What can hang from each mark:
laza: zama
zama: filu laza
filu: kabo retoda zama zavulez
kabo: filu zavulez
suzes: kabo
bimi: filu
zavulez: filu kabo retoda
retoda: kabo
vavis: bimi samibud

In the rows, 128 means zero.
Known rows, with every way that one mark hangs from another:
zavulez{kabo}: [ 91 148 120 124 137 130 124 100 153 154 104  95  69 137 114 174 157 144
 136 125  82 113 146 156 108 120 106 119 157 150 137 134 121 146 149 153
 124  90 102 131 141 129 122 148  99 151 112 161 100 150 124 109 111 128]
suzes{kabo{filu{zama{laza}} zavulez{retoda}}}: [ 75 141 111 175 159 125 103 143 127  96 141 190 126 147 148 116 118 144
 131 148  97 142 133 151 201  95 138 168 116 150 182  80 169 127 126 119
  79 111 111  82 129 120 119  74 137 140 166  83  85 101  84 143 136 156]
zama{filu{kabo retoda} laza}: [ 72 112 152 127 141 158  92 125 100 142 189 120 166  65 101  95  81 133
 171  75  96 154 133 157 131  89  87  91 146 146 126 149 139 160 139 165
 166 175 156 126  99  86 158 146 116 101 141  64 119 130 160 107 115  29]
vavis{bimi{filu} samibud}: [117 110 106  94  49 145 183 103 134  57 114 137 125 117 107 185 150 123
 116 167 106 124  86  65  86 114 208 104  85  18  51 224 104  82 165 114
 125 124 117 119  91 222 155 145 106 171  77 152 140 142 128 169  89 140]
vavis{samibud}: [ 81 105 130  86  91 133 148 114 143  85 104 119 119 112  59 174 158 108
 124 136 102  99 121  88 111 130 170 117 133  53 123 157 113 103 167 113
 111 114 108 121  90 165 155 164 111 138 124 138 137 145 121 127  79 177]
suzes{kabo{filu{retoda}}}: [107 101 111 163 142  93 102 120 138 135 168 156 119 153  59 102 143 123
 118 142 121  94 173 132 167 127 118 150 149 115 150 124 173 123 137 110
 123 106 123 120 106 108 128  93 135 129 147  84 105 118  87 154 116 166]
bimi{filu{kabo zama zavulez{retoda}}}: [190 138 121 111 131 111 135 142  83 125 118 111 159 142 201 129  99 139
  74 131 194  95  83 130 120 169  99 136  87 160  91 120 105 128  88 124
 177 124 165 159 160 147 125 158 134 116  98 106 169  97 156  87 160 169]
kabo{zavulez{retoda}}: [ 94 120 101 133 135 167 117 136 126  99 100 113  93 119 185 148 116 131
 137 134  64 168 128 141 183  90 185 148 116 163 151  91 144 101 132 118
  73 128  61 100 134 182  77 151  98 134 137 163 142 154  96 132 108 145]
retoda{kabo{filu}}: [108 100 151 117 124 140 145 125 145 147 112 159  93 146  70 147 181 112
 143 112 132 152 140  94  84 114 110 139 169  85 152 110 130 141 145 119
  88 128  90 140 113  75 140  79 124 129 152 172 127 132 113 178 125 104]
zama{filu{zavulez} laza}: [ 82 187 175  86 140 139  88 129 153 133 171 126 169  76 143  85 121 143
 234 144  85 158  88 161 106 113 106 116 146 106 146 149 144 159 164 187
 120 146 149  81 120  88 172 125 112  81 115 110  77 130 151 126 109  34]
zavulez{filu{kabo retoda zama{laza}}}: [186 114 159 136 152 183 148 122  48 198 134 121 160 114  71 142  95 160
  84  94 182 100 133 167 125 132  80  97 116 206 138 128 109 167 110 157
 186 136 155 150 136  95 138 133 164 161 139  84 163 136 175  99 139 146]
suzes{kabo}: [ 84 136 113 134 142  98  89 113 141 146 164 165 127 142  99 106 138 132
 131 174 103  57 162 120 153 119 126 148 151 112 134 139 181 132 159 119
 112  79 113 120 116 125 132 137 110 110 123  76 116 116 111 132  86 173]
retoda{kabo}: [ 97 105 146 108 129 137 129 111 139 169 116 150 108 130  91 157 162 126
 137 122 118 115 135  83  80 115 115 125 173  93 136 137 139 151 152 121
  97 111  86 155 122  90 133 127 111 115 140 158 149 133 139 157 104 116]
laza{zama}: [132 167 132 167 114  90 137 122 197 130 125 110 100 131 110  96 136 111
 123 141 105 113 205  85 142 137 166 138 162 115  96 127 115  93 132 109
 100 107 146 149 138 152 107 158 119 136 127 150 150 129 103 113 104 147]
vavis{bimi{filu{retoda}} samibud}: [129  78 101 107  55 132 177  99 125  65 119 127 135 106  91 186 127 124
 105 143 119 128  91  67  88 125 212  88  86  23  53 236 108  87 151 100
 143 132 126 132  90 222 145 158 120 173  85 144 150 148 130 166  97 142]
laza{zama{filu{retoda{kabo}}}}: [121 137 126 182 123  98 127 129 183 168 146 114 121 125 123  89 111  83
 139 111 105 117 211  93 110 129 116 111 163 103 113 151 125 124 130  97
 131 140 176 151 133 122  93 146 133 118 154 137 129 133 122 130 120  97]
vavis{bimi{filu}}: [152 130 111 104  82 139 152  94 137 104 125 123 124 131 137 140 137 146
 136 193 102 136 126  94 106  97 190 118 104  84  40 197 127  98 156 138
 132 118 103 129 114 186 142 139 105 158  68 149 151 139 129 166  99 116]
retoda{kabo{filu{zama zavulez}}}: [123 113 153 109 136 125 144 132 148 150 111 172 128 150  97 145 177 122
 129 118 166 131 103  97  80 149  99 135 154 101 176  93 118 159 130 116
  96 125 106 142 127  64 149  84 150 111 146 159 113 119 138 156 148 111]
laza{zama{filu}}: [117 178 129 172 118 104 126 130 196 149 136 109 113 127 133  73 130  87
 155 151  93 115 217  99 130 116 125 129 155 110 106 140 124 107 145 114
 120 130 177 127 135 136 111 147 127 118 132 138 116 130 114 125 103 110]
retoda{kabo{filu{zama{laza}} zavulez}}: [ 74 109 150 131 139 154 147 141 135 105 101 191 109 143 133 133 160 126
 142 106 130 176 110 113 111 101 135 134 159 108 184  91 127 157 123 112
  63 135  76 133 105  70 141  67 135 125 177 158 118 109 134 177 151  90]
zavulez{filu kabo retoda}: [184 187 128 148 157 209 155  91  74 246  80  66  56 129 133 243 130 163
 123 120  82 142 137 187 114 103  57 131  97 223 155 112 115 136 154 197
 151 105 139  90 227 157  64 104 127 217 109 201 110 189  83 120 122 167]
kabo{filu{zama{laza}} zavulez}: [ 84 134 136 141 138 158 137 153 151  41  93 159 118 136 142  96 148 133
 156 137 120 195 126 162 186  97 181 147 125 144 194  62 126 122 115 125
  71 143  78 101  95 104 152  75 145 149 162 131  97 109 114 151 156 111]
bimi{filu{kabo retoda}}: [179  71 113 121 108 105 139 127  76 124 139  92 124 128 121 115 101 118
  81  99 174 101 148 131 122 146 114 111 121 132  58 176 126 115  91 114
 197 131 147 197 110 146 119 168 110 127 116 107 196 116 140 124 136 152]

Rows:
[155 111 107 117 112 132 144 141  82  88 116 111 105 132 196 121 109 120
  95 119 138 128 128 134 141 119 136 143 104 139  66 139 120 100  96 120
 151 131 124 157 125 168 109 147  95 127 120 134 185 112 124 127 135 156] => bimi{filu{kabo{zavulez{retoda}}}}
[202  88 139 122 142 168 150 120  61 198 138 100 124 124  59 155 118 125
  87  80 158  90 157 153 130 134  89 107 130 189 116 141 115 138 118 146
 189 137 133 147 130 131 109 141 145 151 132 127 173 168 144 113 120 156] => zavulez{filu{kabo retoda}}
[131 186 133 155 120  82 120 140 208 149 145 117 123 123 150  79 128  87
 156 140 109 112 184 104 124 145 130 132 157 104 110 137 117 114 135 117
 117 136 178 120 141 133 110 147 140 100 126 148 113 135 123 111 117 104] => laza{zama{filu{zavulez}}}
[158 129 120 112 161 116 109 148  95 146 130 128 180 127 173 163  95 151
  51  93 184  91  61 126 149 175  96 136  96 213 146  49  94 145  95 117
 150 126 150 122 158 125 123 174 152  94 110  90 135 121 173  37 160 157] => filu{kabo zama zavulez{retoda}}
[197 110 125 118 125  86 126 129 101 139 110  97 163 146 157 104 106 136
 101 155 203  84 102 139  98 188 119 108 106 119 100 171 131 139  90 116
 185 114 162 178 145 129 123 171 140 113 109 109 160  99 161 119 158 182] => bimi{filu{retoda zama zavulez}}
[ 76 120 106 153 144 107 107 151 146  80 150 185  99 154 129  96 149 115
 132 144 103 119 159 137 191 109 151 173 147 112 165 108 171 116 131 106
  79 110  92  95 100 126 123  77 128 120 161 108  95 114  84 161 122 155] => suzes{kabo{filu zavulez}}
[191 118 122 114 121  80 128 119 115 140 119  84 117 137 153 127 120 133
 114 118 161  96 103 152  85 189 119 107 125 107  95 192 129 139  94 136
 179 115 155 177 148 147 102 157 120 121 108 153 149 129 139 130 152 146] => bimi{filu{retoda zavulez{kabo}}}
[153 140 139 106 135 110 133 137 163 108 104 129 142 155  98 116 175 123
 134 154 172 134 113 137 137 163 132 147 129 131 169  74 112 122 127 130
 115 131 124 108 125  93 163  96 165 123 123 137  89 124 123 124 153 146] => kabo{filu{zama zavulez}}
[ 95 141 125 159 144 178 139 149 124  64  85 147 112 132 167 128 124 145
 144 138  97 228 118 165 195  87 171 157 101 179 200  42 127 105 117 128
  66 149  82  81 136 130 121  73 143 167 163 139 101 117  86 144 156 124] => kabo{filu{zama{laza}} zavulez{retoda}}
[191 155 121  92 114 110 129 119 108 133 111  95 125 132 175 126 126 133
 138 168 142 122  96 130 108 163 129 143 107 111  83 154 132 101 118 145
 154 112 141 141 167 160 112 146 107 119  94 161 156 123 110 134 126 171] => bimi{filu{zavulez{retoda}}}
[187 142 133  93 115 109 137 123 106 146 110 108 120 136 179 133 131 135
 132 151 150 121  86 117  88 168 118 137 106 102  88 156 132 116 113 138
 146 115 140 151 163 149 106 131 109 113 103 168 160 124 118 147 135 156] => bimi{filu{zavulez{retoda{kabo}}}}
[ 87 171 156  94 151 150  88 136 113 142 186 130 173  70 162 112  90 145
 185  95  93 166  70 155 129 115  86 124 126 153 139 118 127 153 141 185
 139 169 159  79 134 101 155 126 112  84 122  99  95 136 148  94 119  31] => zama{filu{kabo zavulez{retoda}} laza}
[117 143 129 107 142 133  94 133 141 178 146 111 145 112 164 128 130 104
 184 140  95 134 109 128  99 124  81 128 129 128 149 124 144 142 161 141
 131 151 144  89 151 108 116 132 131  83 121 145  89 153 131 126 108  86] => zama{filu{zavulez{retoda{kabo}}}}
[203  87 119 104 119  80 127 141  92 120 149 100 146 129 147 110 101 127
  81  88 193  91 100 136 109 186 117 114 121 123  66 176 118 121  78 122
 194 137 160 187 120 144 118 167 117 100 109 126 180 119 155 107 152 146] => bimi{filu{kabo retoda zavulez}}
[112 135 121 186 119  98 123 142 184 153 142 119 114 122 144  85 106  82
 140 104 103 130 204  97 121 117 133 115 159 109 125 149 128 124 120  92
 115 147 167 144 130 131  83 145 136 115 164 146 128 131 125 135 125  90] => laza{zama{filu{retoda{kabo{zavulez}}}}}
[145 121  89 130  98 156 154 120 103  93 122 138 138 129 187 155 105 152
  91 161 122 141 105  99 132  91 180 125  78 138  59 154 112 107 128 118
 133 131 109 124 128 195 129 148 122 162  79 120 157 128 148 129 133 122] => vavis{bimi{filu{kabo{zavulez{retoda}} zama}}}
[ 86 190 167  94 147 151  86 117 138 155 159 120 165  67 158 111 102 149
 227 138  72 177  83 163 118 109 104 123 129 129 150 130 143 150 165 189
 119 151 150  71 147 101 148 122 109  94 115 120  83 136 132 121 103  45] => zama{filu{zavulez{retoda}} laza}
[ 89  98 136 132 132 148 149 148 144 110  95 181 105 152 132 139 160 112
 129 108 137 161 127 105 110 106 133 138 155 109 184  86 127 147 123  95
  65 131  71 138 105  79 130  76 140 125 177 166 122 114 132 173 147 108] => retoda{kabo{filu{zama} zavulez}}
[171  56 114 102 152  74  94 151 108 134 184 107 165 104  95 137  97 128
  66  24 184  89  86 128 136 202 125 104 145 164 114 128 105 142  80 108
 172 155 139 164 104 135 112 190 133  76 126 110 156 159 175  63 146 114] => filu{kabo retoda zavulez}
[188 138 145 120 146 186 156 128  68 193 110 123 143 138  94 148 132 138
  84 132 176  73 146 149 128 121  79 117 113 198 130 107 103 151 129 147
 173 120 143 130 144 108 139 124 158 156 118 107 158 140 164  99 127 175] => zavulez{filu{kabo zama}}
[106 104 110 170 147  94 103 126 129 136 156 165 141 159  71 102 141 127
 106 150 146  82 167 131 163 132 114 147 138 133 162 112 176 136 131 107
 130 104 132 129 117  97 135 102 158 128 151  66 100  99 105 143 126 177] => suzes{kabo{filu{retoda zama}}}
[114 140 120 140 149  80  99 140 152 125 154 180 145 169 102  97 153 131
 125 167 152  79 138 133 158 149 116 163 139 117 166 100 161 139 136 115
 111  97 134 103 125  93 151  89 155 106 135  80  83 103 109 130 132 174] => suzes{kabo{filu{zama zavulez}}}
[ 81 179 172 101 147 155  90 120 135 162 161 135 164  72 157 120 106 143
 223 125  77 180  68 152  99 106  91 122 134 117 161 139 146 159 163 187
 114 154 150  80 148  92 147 109 110  89 129 124  84 135 137 134 114  32] => zama{filu{zavulez{retoda{kabo}}} laza}
[152 120 107 130 126 135 144 144  77  91 102 122 132 145 209 117 100 124
  79 138 164 109 126 137 142 122 122 131  88 163  91 121 120 121  82 112
 157 125 137 167 133 145 121 158 121 132 124 100 176  95 150 104 154 172] => bimi{filu{kabo{zavulez{retoda}} zama}}
[118 144 158 128 128 147 137 116 143 101 101 139 133 140  69 107 165 141
 158 163 138 167 143 144 146 113 138 144 129 141 165  79 124 123 144 144
 109 130 109 112 119  78 184  87 145 159 134 111 101 109 109 139 135 127] => kabo{filu{zama{laza}}}
[126 141 123 183 117  91 122 129 189 156 149 101 119 123 117  75 111  86
 145 124 101 113 221 104 128 127 124 117 158 117 110 149 130 112 131 104
 139 135 182 143 135 138  97 159 136 121 140 127 126 133 115 121 113 109] => laza{zama{filu{retoda}}}
[173  95 134 114 126  96 123 137 155 115 136 108 127 139  59 118 159 115
 135 102 159 157 125 141 141 172 142 132 144 123 153 110 123 109 116 125
 135 150 119 127 115 112 129 105 154 123 136 160 106 149 103 142 144 129] => kabo{filu{retoda zavulez}}
[134 121 114  78  58 121 174 109 141  55 121 143 138 116 126 189 145 127
 120 154 120 116  52  64  81 141 214 102  87  11  54 226  96  88 155 110
 121 127 126 108  96 221 158 141 117 149  73 161 132 148 136 155 101 132] => vavis{bimi{filu{zavulez}} samibud}
[102  90 131 159 137 145 131 152 132  56 106 149 127 132 121  99 122 133
 130 107 131 195 132 168 183 107 173 126 129 155 193  81 131 133  95 113
  93 154  84 126  91 105 130  91 155 150 178 118 107 113 121 148 163 113] => kabo{filu{retoda zama{laza}} zavulez}
[110 171 119 164 154 169 137  99 125 159  84  92  74 138 130 213 136 165
 136 120  83 194 122 173 136 103  84 135 103 206 181  60 117 132 146 171
 117 116 122  97 203 129 107  94 129 201 126 155  77 142  78 110 152 131] => zavulez{kabo{filu{zama{laza}}} retoda}
[ 95  99 105 135 149 139 126 160  98  85 114 150 148 133 169 125 105 130
  58 102 153  94 128 132 172 111 135 123 120 196 142  71 107 148  98  89
 121 129 100 144 100 119 137 172 140 112 145  71 153 110 186  63 150 144] => filu{kabo{zavulez} zama}
